In the rows, zero is written as 128.
Known rows, with every step that occurs
zibav, lozab, tamibe: [185 123 133 106  89 120 164 147 109 140  94 105 127 110 116 139 118 109
 162 136 149 125 125 136 151 119 150 121 145 101 115 109 123 153  82 174
 175  95 110 187 116]
kefa, luti: [153 140 173 126 133 102 139 142  90 126 128 111 116 129 109 144 131 141
 126 147 127 139 139 122  91  94 147 150 127 123 152 155 125 154  82 133
 138 111 114 134  90]
vimib, nurut, sute, tamibe, lozab, zibav, sezuz: [199 124 177 139 119  55 149 134 115 181 145  76  71 109 113 129 136 143
 169  98  96 143  77 140 143 114 131 157 111 116 140  88 158 139  69 123
 155  63  25 157  81]
vusat, pono: [134 154 143 112 112 109 169 127 143 122  87 120 120 104 138 121 117 134
 135 122 121 148 129 139  95 143 136 137 145 136 107 131 154 176 134 106
 145 156 122 136 107]
mune, sute, luti: [154 152 154 129 157 101 148 122  68  86 136 107 150 116 101 168 129 152
 132 151  97 191 128 101 100 109 139 148 133 132 106 149 139 140 140  93
  92 110 100 100  49]
pono, vusat, lirizi, likib: [117 148 133 130 124 121 195 159 124  99 107 147 153 127 154 111 130 105
 121  49 105 175 140 118 114 108 182 158 138 149 103 161 181 135 140 135
 135  99 127 160  41]
gikid, zofiv, lipetu: [161 109 157  96 110  89 133 160 120 149  81 151 110 135 104 133 139 140
 107 119 143 118 137 118 129 133 154 135 160 135  84 127 135 153 117  89
  95  86 114 125 114]
vimib, nurut, sute, mune, lipetu, zofiv, gikid: [155 138 147 135 145 122 129 115 129 162 115 110  57 110 126  95 138 132
 114  71  36 141 148  73 155 145  96 157 128 137  55  82  91 171  72  75
 113  72  60  93 115]
nika, likib, lirizi: [175 146 164 120 111  49 132 134 105 116 115 116 156 107 112  99 155 175
 130  96 129 161 147 131  92 120 136 153 111 129 110 129 101 142 130 145
 123  95 142 179  74]
sute, luti, kefa: [135 103 148 140 140 111 143 114  59 144 128 113 103 111 111 169 143 157
 162 164  95 127 126 122  98  94 156 124 117 129 128 159 178 139 138  58
 137  95 110 113  76]
nurut, sute: [154 156 157 111 116  60 153 149 118 138 123 109 111 150 133 117 151 142
 142 111  89 138 133 101 117  83 119 138 132 133  90 118 150 143 108 117
 119  90 115 133 104]
zibav, lozab, tamibe, sute, nurut, vimib: [204  76 119 172  94 152 161 154 103 116  85  73 128 142  81 151 119 115
 167  82  73 153 155 121 164 104 135  91 167 101  91  85 142 124  68 141
 156  77  67 148  89]
nurut, sute, pono, vusat, lirizi: [126 165 153 112 167 102 197 143 137  68  93 153 136 135 169 128 103 154
 132  53 105 172 135 100 113  93 156 149 136 155  63 164 164 147 153 119
  95  82  87 117  64]
zofiv, gikid: [132 131 142  98 131 122 137 133 119 129 130 132  89 145 117 123 141 130
 127  83 114 151 131 101 133 134 142 142 133 125 104 123 147 138 115 124
 123  95 117 131 103]
lirizi, likib: [142 122 131 133 100 104 150 151 123 124 134 126 133 122 126 110 156  99
 116 105  82 156 135 128 103 105 156 145 142 131 116 131 167 145 119 113
 146 113 144 158  67]
nurut, sute, luti, kefa: [141 117 155 136 146  78 139 123  66 160 132 104  86 130 124 161 150 167
 164 158  71 120 125 109 113  67 137 124 109 122 103 152 181 124 126  49
 126  77 103 105  75]
nika, likib, lirizi, vusat, pono, sute: [159 176 148 113 119  55 146 152 135  77  90 135 116  87 159 113 142 140
 152 124  82 174 133 112 104 153 148 154 125 135  82 179 125 175 147 112
 120 115 113 163  63]
vusat, pono, sute: [126 180 149 113 125 100 153 137 129 120  91 148  92 103 148 139 130 132
 157 147 101 144 140 120 103 140 143 139 137 154  80 153 166 179 130 115
 113 119 113 125  97]
luti, kefa: [131 127 143 135 115 111 149 121  83 142 131 123  97 122 121 133 159 131
 162 134 107 105 132 119  97 109 144 134 124 138 120 129 170 150 114  86
 159 107 122 149 101]
likib, lirizi, vusat, pono: [161 165 144 116 116  88 155 158 141  73  97 116 130 116 154 102 109 132
 122 117  99 177 113 127 110 163 124 148 142 120 114 149 122 178 147  91
 152 164 108 161 102]
vimib, nurut: [142 134 165 141 116  97 152 128 135 111 129 124 128 109 101  66 140 131
 142  89 115 146 146 114 118 135 126 128 106 132 121 122 137 168  83 121
 137 100 107 160 121]
pono, sute, nurut: [138 145 162 155 136  97 141 148  96  89 107 151  97 137 113 177 143 141
 162 120  93 158 155 108 101 126 150 130 152 141  78 151 157 137 112 113
  94  70  96 103  84]
pono, vusat, lirizi, likib, nika: [149 151 136 113 141 112 163 174 111 105 108 166 150 117 159  84 126 159
 117  61  97 198 117 124 141  94 204 139 123 151 106 157 182 167 144 119
 153 122 155 153  52]
tamibe, lozab, zibav: [188 152 154 135 105  78 160 157 108 136 136 109 108 112 120 163 134 131
 139 135 140 154 136 109 135  91 156 211 135 140 154 109 166 166 124 131
 153 144  78 167 121]
lirizi, vusat, pono, sute, mune: [143 158 145 128 150  91 155 147 146 118  85 120  99 105 162 156 136 122
 155 128  53 192 125 102 109 146 151 133 179 152  65 167 135 185 139  74
 139 111  88 133  91]
sute, tamibe, lozab: [182 124 163 124 110 105 156 144  79 157 130  75  99 105 130 138 110 132
 142 102  94 176 133 135  70 125 161 164 161 148 129  93 152 144 129  94
 132 125  48 139  96]
tamibe, lozab: [185 134 147 128 102  98 168 143 106 124 140  93 122 102 123 148 136 122
 130 115 106 153 146 121  90 102 160 156 143 149 144  95 160 160 132 102
 134 137  79 148 124]
vusat, lirizi: [124 154 156 127 120  90 183 137 117 102 109 104 124 138 156 123 110 138
 132  52 146 149 144 131 101 135 160 143 129 143 119 128 148 168 135 143
 144 102 107 153  86]
vimib, nurut, sute, pono: [152 129 164 131 150  70 142 127 156  85 130 131 113 108 131  76 129 155
 137  92  70 157 129  98 117 104 114 120 118 126  71 130 148 164  94  85
 110  78  88 121  95]
lozab, tamibe, sute, mune: [175 120 152 139 152 144 165 141 105 176 100  64 130 125 122 188 136 151
 166 109  93 179 137 125 114 131 123 147 190 140  93  76 110 144  92 116
 164 108  78 143  81]
tibaza, gikid: [137 132 172 142 100 124 150 114 125  88 128 124 116 131 105 113 141 110
  71 117 110 115 120 114 132 143 141 149 125 139 103 123 151 154 113 153
 137 110 117 113  92]
vimib, nurut, sute, mune: [156 133 180 144 149  51 143 133 142 166 115  87 108 129 123  86 148 160
 150  78  63 177 141  95 130 104 110 117 143 136  68 108 122 154  75  91
 135  64  87 139 109]
zibav, lozab: [175 125 138 119  80 108 158 141 118 126 112 114 143 117 124 107 140  95
 145 129 118 123 134 127 127  95 158  92 137 114 119 127 137 153 109 134
 146  84 116 169 127]
lozab, tamibe: [159 138 140 104 114 117 164 148 105 134 100 110 117 121 110 157 122 134
 155 124 151 143 128 130 126 137 134 161 142 122 119 111 129 159  96 163
 162 125 118 165  99]
lirizi, vusat, pono: [143 147 129 115 108 102 178 148 151  78  94 114 128 105 160 116 120 101
 134 113  94 161 104 122 103 156 141 139 155 122 121 156 144 188 141  89
 166 162 106 151  99]
nurut, sute, pono, vusat: [149 151 148 106 162 117 172 150 131  79 103 176 143 129 131 135 134 142
 134 117  80 166 130  82 115  68 139 145 145 150  56 167 158 129 139  97
  81  94 103 108  81]
nika, likib: [161 125 149 120 101  66 165 121 122 124 109 110 155  94 120 111 172 143
 142  92 121 145 141 124  81 108 162 146 124 130 111 139 132 154 127 144
 138  93 135 168  64]
pono, sute, mune, lipetu: [139 152 145 125 149 110 136 126 111 149 101 100 115  80 142 167 142 140
 134 123  97 125 139  95 104 117 132 161 175 172  55 117 110 177 124 102
 115  87  96 120  99]
tibaza, gikid, zofiv: [159 113 158 143  83  71 134 123 120  98 123 140 105 123  93 108 142 132
  68 131 108  95 132 115 130 145 166 130 126 146  98 123 142 150 121 120
 122  95  98  96  85]
lozab, tamibe, sute, mune, lipetu, zofiv: [189 134 130 151 130 180 169 133  90 166  94  79 114  88 130 196 131 124
 127 129  62 131 150 113 105 150 102 182 174 156  95  53  70 187  97  95
 148 126  56 106  98]
pono, vusat: [138 156 143 110 130 144 182 153 108 106 101 166 160 132 109 136 146 121
 136 119 119 157 138  97 111  92 150 154 139 154 105 157 149 131 135 128
 106 116 124 139 103]

Rows
[154 118 119 162 108 102 149 158 137  50  77 128  91 138 113 133 120 113
 148  91  40 183 149  91 139 135 148 114 157 131  68 164 165 166 117  93
 126 104  81 122  88] | lirizi, vusat, pono, sute, nurut, vimib
[186 140 166 133 110  83 152 160  85 168 126  92  86 113 123 153 111 139
 149 121 127 172 121 121 115 108 155 212 147 134 144 110 160 153 119 128
 148 128  50 154  94] | sute, tamibe, lozab, zibav
[128 146 136 125 151 100 186 154 147  82 111 152 142 131 173 109 120 123
 116  48  67 180 131 107 118  85 171 154 143 144  61 166 186 138 144 110
 116  80 109 131  26] | nurut, sute, pono, vusat, lirizi, likib
[154 145 127 117 114 148 141 134 109 125 124 156  66 148 114 136 141 110
 115 105  72 152 148  99 130 147 132 149 112 131 113 115 123 161 111 101
 113 104  99 102 113] | lipetu, zofiv, gikid
[185 133 183 131 116  66 149 145 102 167 137  63  81 103 131  83 115 145
 155  78  61 176 133 115  98 118 131 154 133 138 104  82 150 142  89  86
 125  90  26 136  98] | vimib, nurut, sute, tamibe, lozab
[188 138 145 122 103  49 148 158 120  66 121 110 160 115 137  93 157 134
 130  89  97 176 124 109  99 135 144 157 121 114 124 159  95 158 140 121
 141 109 121 191  69] | nika, likib, lirizi, vusat
[157 171 158 131 157  79 131 155 138 114  88 120 100 117 160 145 126 151
 145 128  60 207 130 110 115 156 131 137 168 150  64 161 111 175 140  77
 129 114  91 142  98] | likib, lirizi, vusat, pono, sute, mune
[153 116 129 166 114 103 136 148 107  86  96 135  91 156  82 146 138 134
 150  92  62 164 174  94 137 105 149 112 142 141  70 141 166 141 102 121
 101  71  98 116  96] | pono, sute, nurut, vimib
[199 152 164 119 115  56 146 153  98 120 106  85  91  65 167 121 109 145
 158 103  61 207 126 131  73 162 165 179 146 140  97 136 127 161 152  86
 122 121  39 158  55] | nika, likib, lirizi, vusat, pono, sute, tamibe, lozab
[117 168 149 120 137 127 206 149 113  91  90 145 151 136 147 130 108 128
 137  51 144 160 147 110 116 114 169 155 133 157 106 157 154 144 149 149
 121 102 104 148  82] | pono, vusat, lirizi
[194 182 164 130 124  65 131 180  99 127 109 108  66  98 158 146  92 144
 155 137  99 204 112 115 131 148 144 224 142 134 118 143 146 170 139 104
 139 145  28 161  84] | likib, lirizi, vusat, pono, sute, tamibe, lozab, zibav
[177 153 142 125 113  79 143 177 114  61 129 118 140 144 135 111 135 126
 121 110 102 177 116 104 113 137 127 149 133 119 129 148 105 161 136 104
 140 126 110 173 108] | likib, lirizi, vusat
[137 153 166 114 129 107 133 153  77 155 109 126  77 129 134 133 123 139
 166 121  91 166 133 116  82 137 149 146 142 148  80 146 140 143 115 122
 102  71  83 121  71] | pono, sute, tamibe
[164 159 158 129 149  47 135 138 143 118  79 109 116  89 162 131 146 158
 153 110  61 207 134 113 101 151 147 140 160 146  61 170 102 173 146  88
 129  97 100 160  66] | nika, likib, lirizi, vusat, pono, sute, mune
[161 141 166 129 146  59 145 140 127 169 107  84 108 148 136 136 150 159
 141 102  63 175 133 102 113  86 121 127 168 142  66 115 127 144 109  95
 130  77 102 128 102] | nurut, sute, mune
[170 140 131 150 117 145 154 125 105 146  99 105 115  93 131 158 139 117
 102 125  62 126 150 108  91 131 119 165 161 166  93  92  80 199 123  77
 127 121  83 103 121] | sute, mune, lipetu, zofiv
[129 129 130 146 156 161 196 152 133  77 117 142 167 116 168 135 123 115
 124  48  75 192 138 120  99 110 176 155 157 152  90 147 182 138 148 104
 122  97  92 131  14] | tamibe, sute, pono, vusat, lirizi, likib
[148 150 173 130 119  54 150 140 137 130 131 112 107 128 120  58 147 145
 154  85  86 142 138 100 135 103 106 130 102 126  91 112 143 152  72 115
 124  76 100 147 112] | vimib, nurut, sute
[182 135 135 165 126 174 163 130  96 155 107  88 125  99 137 175 149 117
 114 122  44 129 156 105  85 134 109 167 169 165  94  68  80 187 112  66
 125 121  58  94 103] | tamibe, sute, mune, lipetu, zofiv
[139 148 144 123 174 172 211 146 119  72  86 133 153 119 156 175  88 149
 153  59 130 180 135 119 118 133 155 164 155 148  85 133 148 144 138 140
 123 105  64 133  46] | lozab, tamibe, sute, pono, vusat, lirizi
[145 142 161 118 165 111 169 142 146  78 113 177 142 113 119  89 129 147
 143  98  73 170 133  77 129  85 127 138 126 146  60 165 152 136 112  94
  84  83  92 116  91] | vimib, nurut, sute, pono, vusat
[187 121 130 116 149 195 189 148 115  91  91 150 172 102 124 166 115 112
 164 135 103 159 127 110 135  97 150 129 167 128  83 133 140 127 116 126
 121  96  74 141  73] | zibav, lozab, tamibe, sute, pono, vusat
[159 144 133 119 144 129 130 124 113 164 112 106  59 126 138 144 141 130
 105  89  40 136 140  76 140 127 105 164 149 142  55  85  95 161 105  77
 110  84  74  81 107] | nurut, sute, mune, lipetu, zofiv, gikid
[161 136 138 123 153 175 210 145 119  77  79 133 162 106 163 157  83 123
 162  71 128 160 135 126 138 119 170 131 156 133  85 133 144 144 126 147
 136  81  59 152  58] | zibav, lozab, tamibe, sute, pono, vusat, lirizi
[189 156 161 126 125 101 158 135  58 124 143  67 110 104 127 139 112 131
 143 105  84 201 128 112  73 140 145 181 167 155 109  87 137 142 123  96
 117 128  36 129  65] | mune, sute, tamibe, lozab
[121 134 130 133 147 130 187 145 143  70 108 162 154 114 162 119 113 111
 110  50  92 187 133 119 105 109 184 152 148 151  84 172 180 146 155 116
 123  98 116 141  29] | sute, pono, vusat, lirizi, likib
[144 151 158 131 153  94 137 139 113 154 105 125 102 128 129 165 153 145
 154 129  75 178 150 102 104 113 149 131 162 162  68 144 129 160 122 101
 115  74 105 131 102] | pono, sute, mune
[119 154 150 120 166 134 198 138 133  56  91 161 152 123 157 136  93 143
 128  60 130 172 139 111 103 115 174 148 141 162  85 169 159 157 160 124
 108  99  92 128  69] | sute, pono, vusat, lirizi
[197 120 136 126 101 159 177 153  97 149 107  80 144 113 125 159 132 109
 177 130 120 128 133 137 138 118 134 121 157 107 117  76 124 139  76 151
 164  99  81 173  94] | zibav, lozab, tamibe, sute
[136 159 154 109 128 108 150 160 107 119  89 120  79 109 168 126 105 118
 168 123  66 182 106 118  85 168 147 146 158 137  83 169 143 168 132  93
 127 110  63 126  60] | lirizi, vusat, pono, sute, tamibe
[161 133 133 130 172 152 167 166 115  79 118 162 167 103 171 107 119 168
 120  59  64 210 110 126 125  92 195 135 144 153  91 144 187 167 151  83
 142 120 123 129  24] | tamibe, sute, pono, vusat, lirizi, likib, nika
[150 122 175 135 149  61 142 131 113 132 127 105 114 118 107 107 132 170
 143 121  75 162 132  99 132  87 121 119  96 113 103 145 150 140 102  84
 100  69  90 110  89] | vimib, nurut, sute, luti
[176 121 129 163 109  59 135 152 133  51  71 118 110 118 109 113 131 150
 146  76  46 196 155 103 130 141 146 125 138 123  59 168 137 155 123 111
 118  90  95 146  57] | nika, likib, lirizi, vusat, pono, sute, nurut, vimib
[158 150 141 110 166  90 155 171 131  83 110 171 142 115 175  85 120 178
 118  60  59 203 105 113 142  70 190 135 129 148  68 164 189 167 147  91
 130 101 139 125  34] | nurut, sute, pono, vusat, lirizi, likib, nika
[148 138 187 125 126  68 137 145 106 166 116  91  86 132 128  51 119 155
 161  77  77 168 123 113 104 127 106 135 120 123  82 114 132 135  73 108
 120  65  65 135  83] | vimib, nurut, sute, tamibe
[171 111 148 134 151 153 164 143  72 139 112  81 138 115 106 212 120 160
 162 148 106 169 130 127 116 116 138 146 142 114 131 114 140 133 114 105
 130 111  82 114  56] | lozab, tamibe, sute, luti
[152 161 166 119 134 108 147 135  60 119 121  92 120 130 123 116 117 137
 148 104  97 190 115 113  74 148 127 165 162 142  82 118 121 140 111 120
 112 103  75 127  45] | mune, sute, tamibe
[132 162 157 127 154  95 145 127 141 157  78 121  90 107 144 155 135 149
 155 133  76 181 141 120 102 140 145 130 174 163  58 145 141 173 127  88
 125 103 102 122  99] | vusat, pono, sute, mune
[168 132 130 162 116  88 129 165 129  47  80 128  92 145 108 125 111 141
 142  89  45 195 154  99 145 140 134 122 143 127  66 158 143 155 121  97
 117 107  86 129  95] | likib, lirizi, vusat, pono, sute, nurut, vimib
[191 137 167 119 110  71 153 152  84 170 130  64  83 120 145 129 117 142
 148  94  68 172 128 119  84 102 144 163 154 141 102  85 153 133 117  92
 121 102  39 126  92] | nurut, sute, tamibe, lozab
[120 138 150 141 153  93 182 147 160  77 116 155 137 112 163  65 117 126
 126  31  66 187 136 101 129 105 155 145 120 140  65 162 183 143 115 105
 119  69  96 142  33] | vimib, nurut, sute, pono, vusat, lirizi, likib
[194 101 132 126 133 162 165 137 120 104 108 108 147  95 134 164 114 121
 161 132 103 148 124 133 121 118 139 114 170 108  94  97 130 154 101 117
 146  99  72 145  77] | zibav, lozab, tamibe, sute, pono
[188 166 161 120 122  86 139 168  91 114 114  93  73  93 165 133  92 136
 152 121  62 205 120 126  86 165 150 174 155 148 102 128 134 163 148  73
 118 135  28 142  86] | likib, lirizi, vusat, pono, sute, tamibe, lozab
[194  99 142 132 129 156 163 145  78 148 107  79 145 103 110 195 113 137
 169 161 104 152 126 136 139 101 149 114 143  96 132 113 136 125 105 115
 139  92  75 134  70] | zibav, lozab, tamibe, sute, luti
